What can hang from each mark:
ludan: voguviv
fuzom: lamiz ludan ziti
voguviv: lamiz ludan
muna: filog ziti
ziti: fuzom muna voguviv
filog: muna voguviv
lamiz: fuzom muna voguviv

Known rows, with every way that one mark hangs from another:
{lamiz fuzom voguviv}: [-0.20 -0.19  0.17 -0.08 -0.40 -0.21  0.01 -0.03 -0.48  0.37 -0.28 -0.31
  0.16  0.27 -0.12  0.34 -0.15 -0.41 -0.48  0.13  0.31 -0.01]
{fuzom ludan {ziti muna {voguviv lamiz}}}: [ 0.06  0.13 -0.39 -0.01 -0.05  0.29  0.33 -0.12 -0.20  0.46 -0.58  0.03
  0.10  0.40  0.15  0.09 -0.05 -0.04 -0.33 -0.19  0.05  0.40]
{filog {muna ziti} {voguviv ludan}}: [-0.27 -0.05 -0.17  0.07 -0.01  0.12  0.07 -0.26 -0.10  0.16 -0.16 -0.03
 -0.04  0.28 -0.03 -0.03  0.03 -0.07 -0.19  0.04 -0.11  0.09]
{ludan {voguviv {lamiz {fuzom ziti} {muna filog}}}}: [-0.02 -0.13  0.15 -0.06 -0.22  0.10  0.07 -0.02 -0.30  0.18 -0.39 -0.07
 -0.01  0.33 -0.09  0.13 -0.12 -0.25 -0.23 -0.07 -0.13  0.06]
{lamiz {fuzom ludan} {muna filog ziti} voguviv}: [-0.24 -0.39 -0.08  0.00 -0.19 -0.10 -0.02 -0.03 -0.31  0.50 -0.28 -0.22
  0.10  0.30  0.05  0.16 -0.06 -0.42 -0.34  0.18  0.10  0.05]
{ziti fuzom muna {voguviv lamiz}}: [ 0.13  0.06  0.15 -0.29 -0.51  0.11  0.41 -0.10 -0.27  0.36 -0.68 -0.08
  0.15  0.37 -0.17 -0.10  0.08 -0.39  0.00 -0.04  0.48  0.51]
{voguviv {lamiz {muna ziti}} ludan}: [-0.02  0.08 -0.17 -0.07 -0.08  0.36  0.28 -0.23 -0.33  0.10 -0.17 -0.38
  0.02  0.33 -0.03  0.07 -0.29 -0.29  0.03 -0.11  0.11 -0.14]
{ziti muna}: [-0.01  0.09  0.00 -0.22 -0.49  0.20  0.25  0.09 -0.38  0.34 -0.32 -0.04
  0.08  0.35 -0.03  0.14  0.05 -0.24 -0.14 -0.14  0.24  0.30]
{voguviv ludan}: [-0.09  0.17 -0.30 -0.16 -0.37  0.29  0.22 -0.01 -0.43  0.19 -0.02 -0.16
  0.08  0.27 -0.04  0.29 -0.25 -0.19 -0.29 -0.13  0.10 -0.06]
{voguviv {lamiz fuzom muna} ludan}: [-0.10 -0.04 -0.07 -0.23 -0.21  0.27  0.29 -0.22 -0.47  0.08 -0.23 -0.44
  0.11  0.37 -0.05  0.16 -0.35 -0.33  0.20  0.10  0.18 -0.21]
{filog {muna ziti} {voguviv lamiz ludan}}: [-0.19 -0.02 -0.05  0.03  0.10  0.17  0.11 -0.44 -0.05  0.12 -0.22 -0.18
 -0.09  0.29 -0.05 -0.08 -0.01 -0.08 -0.03  0.02 -0.14  0.00]
{lamiz muna}: [-0.11 -0.09 -0.02 -0.20 -0.39  0.21  0.21  0.07 -0.40  0.25 -0.27 -0.07
  0.12  0.35 -0.04  0.13 -0.31 -0.28 -0.17 -0.08  0.20  0.19]
{fuzom lamiz {ziti muna}}: [ 0.06  0.33  0.05 -0.04  0.07  0.29  0.36 -0.06 -0.57  0.19 -0.55  0.07
  0.10  0.44  0.09  0.05 -0.09 -0.13 -0.44 -0.26  0.05  0.56]
{voguviv {lamiz {muna {ziti fuzom}}}}: [ 0.02  0.06  0.15 -0.05 -0.13  0.27  0.28 -0.14 -0.40  0.16 -0.38 -0.28
  0.05  0.32 -0.10 -0.02 -0.21 -0.28 -0.12 -0.09  0.22  0.14]
{ziti {muna filog}}: [ 0.06  0.08  0.09 -0.32 -0.50  0.22  0.21  0.06 -0.31  0.33 -0.29  0.02
  0.02  0.29  0.03  0.13  0.13 -0.21 -0.11 -0.16  0.02  0.23]
{ludan {voguviv lamiz}}: [ 0.06  0.01  0.08 -0.12 -0.33  0.12  0.06 -0.05 -0.22  0.24 -0.28 -0.06
 -0.07  0.30 -0.17  0.21 -0.13 -0.21 -0.36 -0.20 -0.08  0.09]
{filog muna}: [-0.17  0.04  0.06 -0.12 -0.31  0.26  0.13 -0.11 -0.37  0.29 -0.26  0.06
  0.07  0.30 -0.14  0.24 -0.15 -0.13 -0.09  0.01 -0.09  0.26]
{muna filog {ziti fuzom {voguviv lamiz}}}: [ 0.09  0.14  0.19  0.03 -0.21  0.14  0.14 -0.07 -0.27  0.23 -0.48 -0.05
 -0.02  0.12 -0.10 -0.08  0.20 -0.21 -0.44 -0.10 -0.02  0.21]
{fuzom lamiz {ziti {muna filog} voguviv}}: [ 0.14  0.25  0.10 -0.17 -0.01  0.18  0.29 -0.14 -0.36  0.24 -0.70  0.16
  0.08  0.38  0.09  0.00  0.00 -0.14 -0.41 -0.24 -0.09  0.56]
{ziti {fuzom {lamiz muna voguviv} ludan}}: [-0.04  0.05 -0.17 -0.22 -0.27  0.21  0.34 -0.05 -0.48  0.47 -0.29 -0.02
  0.17  0.41 -0.06  0.08 -0.29 -0.32 -0.44 -0.07  0.33  0.58]
{muna {filog {voguviv {lamiz fuzom} ludan}} ziti}: [-0.04  0.06  0.07  0.02 -0.03  0.10  0.04 -0.18 -0.19  0.08 -0.22 -0.20
 -0.13  0.13  0.05 -0.04  0.17 -0.08 -0.38 -0.06 -0.19 -0.15]
{fuzom {lamiz {muna filog}} {ludan voguviv}}: [ 0.04  0.00 -0.32 -0.39 -0.20  0.26  0.13 -0.08 -0.20  0.48 -0.25  0.23
 -0.05  0.40  0.02  0.16 -0.24 -0.12 -0.34 -0.17 -0.26  0.50]
{fuzom lamiz {ludan voguviv}}: [ 0.04  0.16 -0.37 -0.30 -0.20  0.22  0.12 -0.08 -0.28  0.49 -0.23  0.19
 -0.05  0.38 -0.05  0.25 -0.20 -0.06 -0.54 -0.19 -0.15  0.53]
{lamiz fuzom {voguviv ludan}}: [-0.23 -0.17 -0.04 -0.08 -0.37 -0.14  0.05 -0.07 -0.47  0.32 -0.15 -0.38
  0.16  0.28 -0.09  0.37 -0.20 -0.44 -0.39  0.14  0.29 -0.16]

Rows:
[-0.16 -0.04  0.16  0.04  0.08  0.09  0.07 -0.39 -0.06  0.17 -0.36 -0.12
 -0.10  0.28 -0.08 -0.10  0.04 -0.06 -0.13  0.02 -0.12  0.14] : {filog {muna ziti} {voguviv lamiz}}
[-0.19 -0.21  0.04 -0.09 -0.22  0.10  0.19  0.03 -0.50  0.13 -0.50 -0.06
  0.21  0.32  0.07  0.09 -0.16 -0.28 -0.10  0.15  0.03  0.05] : {lamiz {fuzom {ziti {voguviv ludan}}} {muna filog}}
[-0.03  0.01 -0.03 -0.32 -0.17  0.09  0.19 -0.19 -0.36  0.32 -0.25 -0.15
  0.08  0.40 -0.05  0.18 -0.40 -0.40 -0.34 -0.13  0.13  0.27] : {fuzom {lamiz muna {voguviv ludan}}}
[-0.01 -0.05  0.13 -0.10 -0.34  0.05  0.05 -0.04 -0.32  0.22 -0.33 -0.11
 -0.03  0.30 -0.19  0.22 -0.09 -0.24 -0.30 -0.06 -0.03  0.05] : {ludan {voguviv {lamiz fuzom}}}
[-0.01  0.13 -0.19  0.04 -0.16  0.20  0.30  0.00 -0.34  0.24 -0.51  0.01
  0.16  0.36  0.08  0.08 -0.03 -0.18 -0.35 -0.18  0.13  0.26] : {fuzom {ziti muna {voguviv ludan}}}
[-0.17  0.04 -0.08  0.08 -0.17  0.18  0.08 -0.15 -0.27  0.29 -0.33  0.05
  0.03  0.25 -0.16  0.12  0.01 -0.16 -0.16  0.04 -0.08  0.25] : {filog {muna {ziti {voguviv ludan}}}}
[ 0.06  0.21  0.02 -0.08  0.09  0.19  0.27 -0.20 -0.39  0.27 -0.41 -0.05
  0.07  0.41  0.15  0.10 -0.10 -0.25 -0.49 -0.28 -0.08  0.36] : {fuzom {lamiz {voguviv ludan}} {ziti {muna filog}}}
[ 0.02 -0.05  0.16 -0.06 -0.26  0.10  0.08 -0.03 -0.30  0.21 -0.40 -0.05
 -0.03  0.32 -0.09  0.15  0.02 -0.22 -0.26 -0.10 -0.13  0.09] : {ludan {voguviv {lamiz {fuzom {ziti {muna filog}}}}}}
[ 0.12 -0.01  0.07 -0.41 -0.60  0.04  0.15 -0.02 -0.10  0.42 -0.54  0.09
  0.04  0.27 -0.04  0.07  0.18 -0.25 -0.11 -0.12  0.04  0.29] : {ziti {muna filog} voguviv}
[-0.19 -0.16  0.15  0.10 -0.20 -0.14  0.12  0.00 -0.52  0.34 -0.44 -0.26
  0.21  0.35  0.01  0.25 -0.05 -0.39 -0.48  0.08  0.31  0.10] : {lamiz {fuzom {ziti muna}} voguviv}
[-0.07 -0.08  0.02 -0.24 -0.22  0.22  0.24 -0.17 -0.43  0.25 -0.38 -0.31
  0.09  0.36 -0.05  0.16 -0.29 -0.24  0.06  0.09  0.17  0.05] : {voguviv {lamiz {fuzom ludan} muna}}
[-0.14 -0.11 -0.04 -0.14 -0.04  0.08  0.22 -0.26 -0.22  0.03 -0.29 -0.33
  0.05  0.35  0.07 -0.02 -0.23 -0.16 -0.12  0.01  0.13 -0.14] : {filog {voguviv {lamiz {fuzom ziti} muna} ludan}}
[ 0.02  0.13 -0.29 -0.32 -0.15  0.13  0.15 -0.21 -0.28  0.58 -0.21 -0.03
  0.02  0.36  0.00  0.30 -0.31 -0.17 -0.60 -0.18  0.03  0.44] : {fuzom {lamiz voguviv} ludan}
[-0.27 -0.18 -0.24  0.03 -0.13  0.20  0.26  0.10 -0.61  0.28 -0.41 -0.07
  0.24  0.41  0.11  0.15 -0.26 -0.20 -0.19  0.16  0.19  0.23] : {lamiz {fuzom ludan ziti} muna}
[-0.21  0.04 -0.21  0.07 -0.15  0.18  0.21  0.08 -0.64  0.28 -0.36 -0.07
  0.19  0.32  0.06  0.27 -0.12 -0.07 -0.44  0.10  0.12  0.18] : {lamiz {fuzom ludan ziti}}
[ 0.10  0.12 -0.33 -0.07 -0.05  0.30  0.29 -0.14 -0.16  0.46 -0.55  0.07
  0.07  0.35  0.20  0.08  0.01 -0.01 -0.31 -0.21 -0.10  0.35] : {fuzom ludan {ziti {muna filog} {voguviv lamiz}}}
[ 0.04 -0.08  0.10 -0.06 -0.25  0.14  0.03 -0.04 -0.17  0.23 -0.30 -0.04
 -0.09  0.29 -0.12  0.09 -0.07 -0.25 -0.28 -0.18 -0.16  0.09] : {ludan {voguviv {lamiz {muna filog ziti}}}}
[-0.04  0.01 -0.33 -0.18 -0.02  0.13  0.14 -0.18 -0.26  0.57 -0.27 -0.04
  0.02  0.40  0.03  0.15 -0.28 -0.26 -0.51 -0.12  0.08  0.48] : {fuzom {lamiz {muna ziti} voguviv} ludan}
[-0.05 -0.14  0.10  0.00 -0.24  0.05  0.04 -0.01 -0.30  0.20 -0.36 -0.12
 -0.03  0.33 -0.18  0.12 -0.08 -0.29 -0.24 -0.02  0.00  0.09] : {ludan {voguviv {lamiz fuzom {muna ziti}}}}
[ 0.02  0.01  0.10 -0.34 -0.45  0.13  0.17  0.00 -0.18  0.30 -0.29  0.01
 -0.02  0.29  0.07  0.04  0.16 -0.16 -0.14 -0.16  0.01  0.20] : {ziti {muna {filog voguviv}}}
[-0.16  0.04  0.04  0.11 -0.21  0.17  0.15 -0.09 -0.35  0.31 -0.43  0.09
  0.08  0.26 -0.20  0.04  0.06 -0.20 -0.22  0.07  0.04  0.43] : {filog {muna {ziti fuzom voguviv}}}
[-0.05  0.04 -0.05 -0.15 -0.06  0.08  0.15 -0.18 -0.36  0.30 -0.26 -0.16
  0.04  0.38 -0.05  0.11 -0.30 -0.40 -0.42 -0.13  0.14  0.28] : {fuzom {lamiz {muna ziti} {voguviv ludan}}}
[-0.20 -0.03 -0.23  0.11 -0.17  0.13  0.14  0.11 -0.55  0.30 -0.35  0.00
  0.15  0.33  0.02  0.27 -0.07 -0.09 -0.48  0.07  0.04  0.20] : {lamiz {fuzom {ludan voguviv} ziti}}
[-0.12 -0.22 -0.11 -0.01 -0.18  0.04  0.04 -0.09 -0.17  0.35 -0.11 -0.25
  0.04  0.26  0.05  0.11 -0.17 -0.47 -0.35 -0.10  0.02 -0.09] : {lamiz {muna filog ziti} {voguviv ludan}}
[ 0.04  0.12  0.13 -0.25 -0.55  0.27  0.38  0.13 -0.48  0.32 -0.34  0.05
  0.13  0.32 -0.03 -0.02  0.17 -0.30 -0.13 -0.11  0.26  0.45] : {ziti fuzom {muna filog}}
[-0.19  0.08  0.00  0.12 -0.08  0.22  0.16 -0.17 -0.42  0.30 -0.26 -0.01
  0.07  0.31 -0.16  0.08 -0.03 -0.25 -0.24  0.04  0.02  0.38] : {filog {muna {ziti {fuzom {lamiz {voguviv ludan}}}}}}
[-0.19  0.09  0.05  0.16 -0.17  0.26  0.18 -0.05 -0.46  0.27 -0.30  0.06
  0.08  0.28 -0.17  0.07  0.04 -0.18 -0.22  0.05  0.03  0.39] : {filog {muna {ziti fuzom}}}
[ 0.04  0.03  0.03 -0.25 -0.62  0.07  0.37  0.08 -0.33  0.42 -0.61  0.06
  0.20  0.36 -0.15 -0.06  0.14 -0.38 -0.15 -0.03  0.51  0.59] : {ziti fuzom muna voguviv}
[ 0.00  0.06  0.04 -0.27 -0.48  0.22  0.36  0.04 -0.34  0.27 -0.28  0.01
  0.10  0.33  0.03 -0.10  0.18 -0.27 -0.11 -0.10  0.24  0.35] : {ziti fuzom {muna {filog {voguviv ludan}}}}
[-0.20 -0.14  0.24 -0.20 -0.10  0.04  0.10 -0.40 -0.15  0.16 -0.38 -0.14
 -0.01  0.32 -0.10  0.02 -0.09 -0.09  0.06  0.15 -0.07  0.09] : {filog muna {voguviv {lamiz fuzom}}}
[ 0.03  0.14  0.13 -0.24 -0.39  0.13  0.40 -0.01 -0.50  0.40 -0.42 -0.04
  0.16  0.44 -0.10 -0.01  0.02 -0.42 -0.27 -0.11  0.46  0.66] : {ziti {fuzom {lamiz voguviv}} muna}
[-0.01  0.03  0.11 -0.23 -0.15  0.16  0.13 -0.21 -0.22  0.07 -0.23 -0.17
 -0.04  0.20  0.11  0.08 -0.06 -0.06 -0.27 -0.10 -0.21 -0.17] : {muna {filog {voguviv {lamiz {fuzom ziti}} ludan}}}
